Known rows, with every step that occurs
zisul-fisu: [ -5   3   1  -5   6  -2  -2  -1  -4   1  12  -5   2   3  -1  -3  -3   4
   1  -7 -19   5   7   5   0  -5  -6  -3   1   1   7]
zisul-fisu-puza-sila-funoz-tezol: [ -6 -12   3 -25   7  -2   5  -1   0  12   7   6   5   2   9   3  -3  -3
  -3  -2  17  32  11   3  -3  26  -5   2  -3   6  -1]
puza-sila-funoz-rorav: [ -2  10   4   6   4   0   3  -4 -11   3 -10   8   7   3  13  -2   6   1
 -11 -11  19  11 -10  -2  -6  13   3 -19  -8   4   2]
rorav-funoz-fisu-zisul: [ -2  -1   1   0  -8  -5  12  -4   2  -2   1   3   1   8  -9  -3   3  -3
  -2  -1  -5 -15   0  -3   2 -18   4   7  -1  -2 -10]
rorav-funoz-tezol: [  0   6   4 -22  -4  -8  -6  -3   6  -5  -8  -2  -3   5  -4   1   7   5
  -1 -14   6 -14   9  -4   2 -18   6   4   2   2  -4]
sila-funoz: [ -4   6   2  10  -4   2  -3   0 -14 -10  -2   1   0  -4  11  -1   7   5
  -1  -8   0 -13  -9   1   1   7   4 -13  -3   2   6]
sila-puza-fisu-zisul: [  1  -4  -1  18   0  -7   2   3   1  16   0  -8   3  13 -14  -2   1  -4
   3  -9 -22  -7 -10  -5   1  12   4  10   0 -11   5]
puza-fisu-zisul-luvemak: [ 15  -2   5  10   2  10   7   2  -5  -6   8 -12   1   7  -8 -11   1  -3
   2  -8 -18  -3  -9 -13   3 -10   0   8  -1  -5   4]
zisul-fisu-funoz-miru: [ -2 -14  -3   4   2   2   4 -16   0  15  13   1   7  17  -4  -3  -2  -2
   1  12 -29   1   8   4   4  -9  -8 -13   0   2   1]
miru-funoz-tezol-zisul-luvemak: [  6  -4   0 -23   3  12  -3   8  14   1  -1  -2  -1  -2  -1   3  10   2
   2   6  19   6   1  -5   0 -20  -1   8   3   0   5]
puza-sila-funoz-luvemak-zisul: [  5   3   2 -12  -4   6   3   4  -8 -11 -14   6  -2 -15  13  -2   3   0
  -8  -3  20   0  -9   2  -4  23   1 -10   0  10 -13]
tezol-funoz: [  2  11  -3  24  -5   1 -19  10  -8  -1  -1  -5   7 -19   2   3   2  11
   1 -16 -11   2  -1   6  -2 -24   1  -1  -2   1   9]
puza-sila-funoz: [  0   0   5   7   1   6   2   4 -15  -5  -6   4   3 -12   9  -2   7   2
  -7  -9  21   8  -9  -1  -4  14   0 -19  -4   6   2]
sila-funoz-luvemak: [  2   9  -1   4  -8  -3   3  -6 -10   0 -10   5  -2   1   7  -3   4   0
  -1   2   4 -22  -1   2   0  12  -3 -13  -1   2  -8]
fisu-puza-sila: [  2   0   1  15   3  -2  -6   0  -5   2   3   2  -3 -16   4   1  -6  -1
   1   5  29  18   8   4  -2 -12  -2  -3  -1   2   1]
funoz-luvemak: [  7  12  -3   9  -5  -6  -5  -8  -3   6  -9  -1  -4   1  -2  -6  -2   1
   3   5  -2 -21  10   3   0 -19  -6  -6   4  -1 -10]
miru-funoz-sila: [  3   4  -5   1   0   1   1  -6  14  18   0   7  -4   2  -1  -1   1   3
   4   4  16  -7  -2  -1  -2 -18  -5 -27   0  -2   4]
luvemak-zisul-fisu-puza-sila-funoz: [ -8  -6   2 -25   4   6   1   9  -3 -19  10   3   1 -19  16   4  -4   0
  -5  -6   9  26  -4  10  -1  33   3   9   0  10   2]
sila-funoz-miru: [ -3  -7  -2  13  -3  -5  -5  -6 -12   1  -7   5   2  -2  13  -2  10   1
  -5   2   4 -29  -8   1   4   7   2 -22  -4   2   6]
funoz-sila-puza: [ -7   0   1   3   5 -18  -4  -1   6  19 -16   1  -1   7 -11   5  -2   1
   2  -5   1  -3   2   1  -4  -1  -2 -18   1  -6  -6]
fisu-zisul-luvemak: [ 13  -1   2   9   6   3   2   0 -12 -18  10 -15   3  10  -2 -10   0   0
   1  -7 -18   7  -8  -3   1 -21  -3   5  -2   0  -2]
fisu-puza-sila-funoz: [ -3  -4   3  11   0   1   0   1 -11  -1   0   8  -1 -16  13   1  -1  -1
  -2   2  33  16   1   4  -2  14  -1  -8  -4   4   2]
miru-funoz-sila-puza-fisu-zisul: [  2  -7  -6   3   0  -5  12  -3  21  34   0   4   1  16 -13  -1   1  -4
   6   1   2  -3 -12  -7  -2  11  -3 -12  -1 -11   3]
puza-fisu-zisul: [ 10  -2  -2  18  -5  10   1   1  -3   9  10  -6   2   7  -4 -10   2  -2
   3  -8 -23 -10  -9  -6   2 -15   3   4   0  -8   4]
luvemak-zisul-fisu-funoz: [ -2  -3  -1 -17   2  14  -2   0   2 -16  14  -5   1   1   1   2  -4   2
   1  -3 -36  15  -3   9   1  -2   3   6   5   6  -3]
miru-funoz: [  4   7  -6  12  -2   3  -4  -4   5   2   8   0  -5  -1   2  -2   4   5
   3   2   7 -10  -4   0   0 -16  -1 -10   0  -1  14]
funoz-fisu-zisul-luvemak: [  8 -10   1   8   2   1  10  -4  -3  -5   2  -7   3  14  -9  -6  -2  -7
  -1   9 -12   0  -4  -6  -1 -19   1  10  -1  -1 -11]
zisul-fisu-puza-sila-funoz: [-9 -6  4 -8  6  0  8  0 -7  3 11  7  3 -6 10  0 -5 -1 -2  0 16 29  7  6
 -1 28 -7 -3 -4  5  6]
luvemak-funoz-tezol-zisul-fisu-puza: [ -9  -7  -5 -31   4   9 -14  11   3 -12   4   2   0   6   9   9   4   1
  -2  15  12  16  14   3   0   2   3  26   4   2  -4]
puza-fisu: [  4   4   3  16  -4   7  -5   1  -1   3  -1  -4  -3  -5  -5  -5   2   2
   2  -6  -8 -17  -1  -8   3 -14   4  -2   1  -6  10]
rorav-funoz: [ -4  13   5  -2  -4  -6  -2  -1  -3 -16  -2  -1  -5  -7  -3  -2   5   6
  -1 -11   5 -16   3   0   3 -16   2  -4   0   2   3]

Rows
[  0   9  -7 -11  -7  -4 -11   9   5   0   3   1   4 -19   6   7 -10   5
   1  -4 -10  13  10  15   0   1  -4  22   2   6  -5]  tezol-funoz-luvemak-zisul-fisu-puza
[ -3  -3   1   2   3   9   6 -10  -3   4  16  -1   5  17  -7  -2  -4   1
   5   2 -33  17   7   4   1  -8  -6  -6   1   2   0]  zisul-fisu-funoz
[  3   0  -8  25  -5  -7 -22   4  -5  11  -6  -1   9 -16   5   3   4   8
  -3  -5  -7 -14   1   7   2 -24  -1 -10  -2   1   9]  tezol-funoz-miru
[ -2  -4  -2   0   1  -7   6  -2  23  29  -8   7  -4   5 -12   3   1  -2
   5   1  13 -10  -5  -9  -1  12  -2 -16   0  -9   8]  miru-funoz-sila-puza-fisu
[  8  11  -5  -7  -7  -1  -9  -1   1 -12  -9  -3  -8  -8   4  -1  -3   2
   0   0  -7 -18   2   7   0 -11   2   5   7   3 -13]  funoz-luvemak-zisul
[-13  -3   0  -8   4   6  -2  11  -1   6  14   5   3 -13   3   3  -3   0
   3  10  -3  22  12  12   2 -10  -8  15   3  -2   5]  tezol-zisul-fisu-puza
[ -3   6  -1 -26  -4   1   5   0  -3 -13  -3   3  -1  -3  13   0   0   1
  -4  -4 -10 -10  -4   7   0  32  -1   1   2   7  -9]  sila-funoz-luvemak-zisul-fisu
[ -3  -2   4  19  -2  -1   5  -3   3  16  -6  -3   1  10 -19   5   0  -4
   6   1 -21  -4  -2  -6   2   9   5   1   2  -8   3]  sila-puza-fisu-funoz
[  0   0  -6  11  -5   2   4  -6  12  11   0   6  -3   1  -3   3   2  -1
   1  14   9 -16  -1  -4  -1 -14   3  -4   0  -3   4]  miru-funoz-fisu
[  1   0   1   5  -4  -4   5  -4  -9   4  -7  11  -3 -12  10  -1  -4  -5
  -1  11  37   8   7   4  -1  15  -6  -7  -3   5  -8]  fisu-puza-sila-funoz-luvemak
[-10  -6   1  13  -7  -4   6  -4  -5   2  -5  11  -1  -4   8   6   0  -5
   0  15  15 -10   1   2   1  11   7   2  -3   0  -3]  sila-funoz-fisu-puza
[ -4   0  -5  25 -10  -6 -11   5   2  11  -4   5   6 -19  -1  10  -6   1
   2   6   5   5   9   8  -1 -19   4  15  -2  -1   0]  tezol-funoz-fisu-puza
[ -5   4  -2 -22  -5  -2   5  -1  -2 -10   2   7  -3  -7  15   2  -5  -2
   0   5   1  -2   2  10   2  35  -1   9   1   7  -9]  sila-funoz-luvemak-zisul-fisu-puza
[  2   5 -10 -21  -3  -1   4  -5  19   1  12   6  -7  -4   6   2  -8  -2
   4  13  10   0   7   8   1  11  -6  12   4   3  -1]  miru-funoz-luvemak-zisul-fisu-puza
[  3  -4   2   4   6  -1   2   7  -2 -20  -3 -14   0  16 -11   0   3  -3
  -2  -2  -8  -3 -11 -14   1  27   6  20  -1  -4   3]  sila-puza-fisu-zisul-luvemak-funoz
[ -6  -1  -3 -18   4   0  -9   5   4 -17  14  -4  -3 -11   9   5  -9   2
   1  -4 -11  14   5  12   1   3   3  18   4   4   4]  luvemak-zisul-fisu-puza
[  1  -3   3  -2   5   1  -3   0  -4 -38  -7  -4  -8   2   1   6  -2  -4
  -5  24  25  -3   8  -9   1   0   6  21  -1   5  -5]  zisul-luvemak-funoz-fisu-puza
[  4  -9   6  -2   8 -10  12   1   9  15 -10  -4   2  15 -19  -2  -2  -7
   3  -6  -7   4  -7 -12  -1  11  -3  -5  -1  -9  -7]  funoz-sila-puza-fisu-zisul-luvemak
[  5  -5   5  11   7  -7   7   4   0   0  -2 -14   1  12 -17  -3   0  -5
   1  -9 -18  -1 -10 -11   1  15   2  17  -1  -8   4]  sila-puza-fisu-zisul-luvemak
[ -4   0  -5   1   3 -13   3  -4  18  24  -7   6  -4   7  -9   5   2   1
   4   4  14  -4  -4  -2  -3   5  -4 -18   0  -5   4]  miru-funoz-sila-puza
[ 13  -5   3  -5   3  13   5   4   0 -14   0  -6  -1  15  -5 -10   2  -4
  -1   0  -1  -3 -10 -17   1   1   1  -2  -2  -3  -5]  puza-fisu-zisul-luvemak-funoz-sila
[ -4   3  -1 -19   5   5  -9   7   1 -20  10  -8  -1  -8   7   2  -3   6
  -2 -12 -24   7  -3   9   0   2   4   9   5   4   3]  luvemak-zisul-fisu
[ -3  20  -6   7   4  -1 -17  -6  -6 -23  -7  -2   0  20  12   1   5   6
  -8   2   5  -9  -3  -2  -3  -9  11   2  -3   1   3]  luvemak-funoz-rorav
[  1   2   8  -2   6  12  -3  14  -8 -17  -4  -6  -1 -17  -2   0   6   2
  -1   4   3   8   1   0   2 -25  -4   8   3   0   2]  tezol-zisul-luvemak
[ -5  -4   2  -6   9  -2   2   0  -2   5  13   2   1  -5   3  -1 -10  -2
   0   1  12  31  13   6  -2   5  -9   1  -1   4   4]  zisul-fisu-puza-sila
[  9  -8   3   3  -7  15  -1  -9   7  18  -2  -1   1  15 -11  -1   3  -3
   6   1 -21  -4   3 -10   3 -18   7  -3   4  -5  -4]  puza-fisu-funoz-tezol
[  3  -2   7  -9  -2  -5  18  -3   2 -17   0  -3   0   7 -12  -4   2  -4
  -4  -1  -1  -9   0  -8   3 -13   2  11  -2   1 -10]  rorav-funoz-fisu-zisul-luvemak
[ -5  -3   4   3   2 -12   2   0  12  25 -18   3  -2   5 -17   4  -2  -3
   3  -6  -1  -9   1  -7  -2   9   1 -15   1 -10  -2]  funoz-sila-puza-fisu
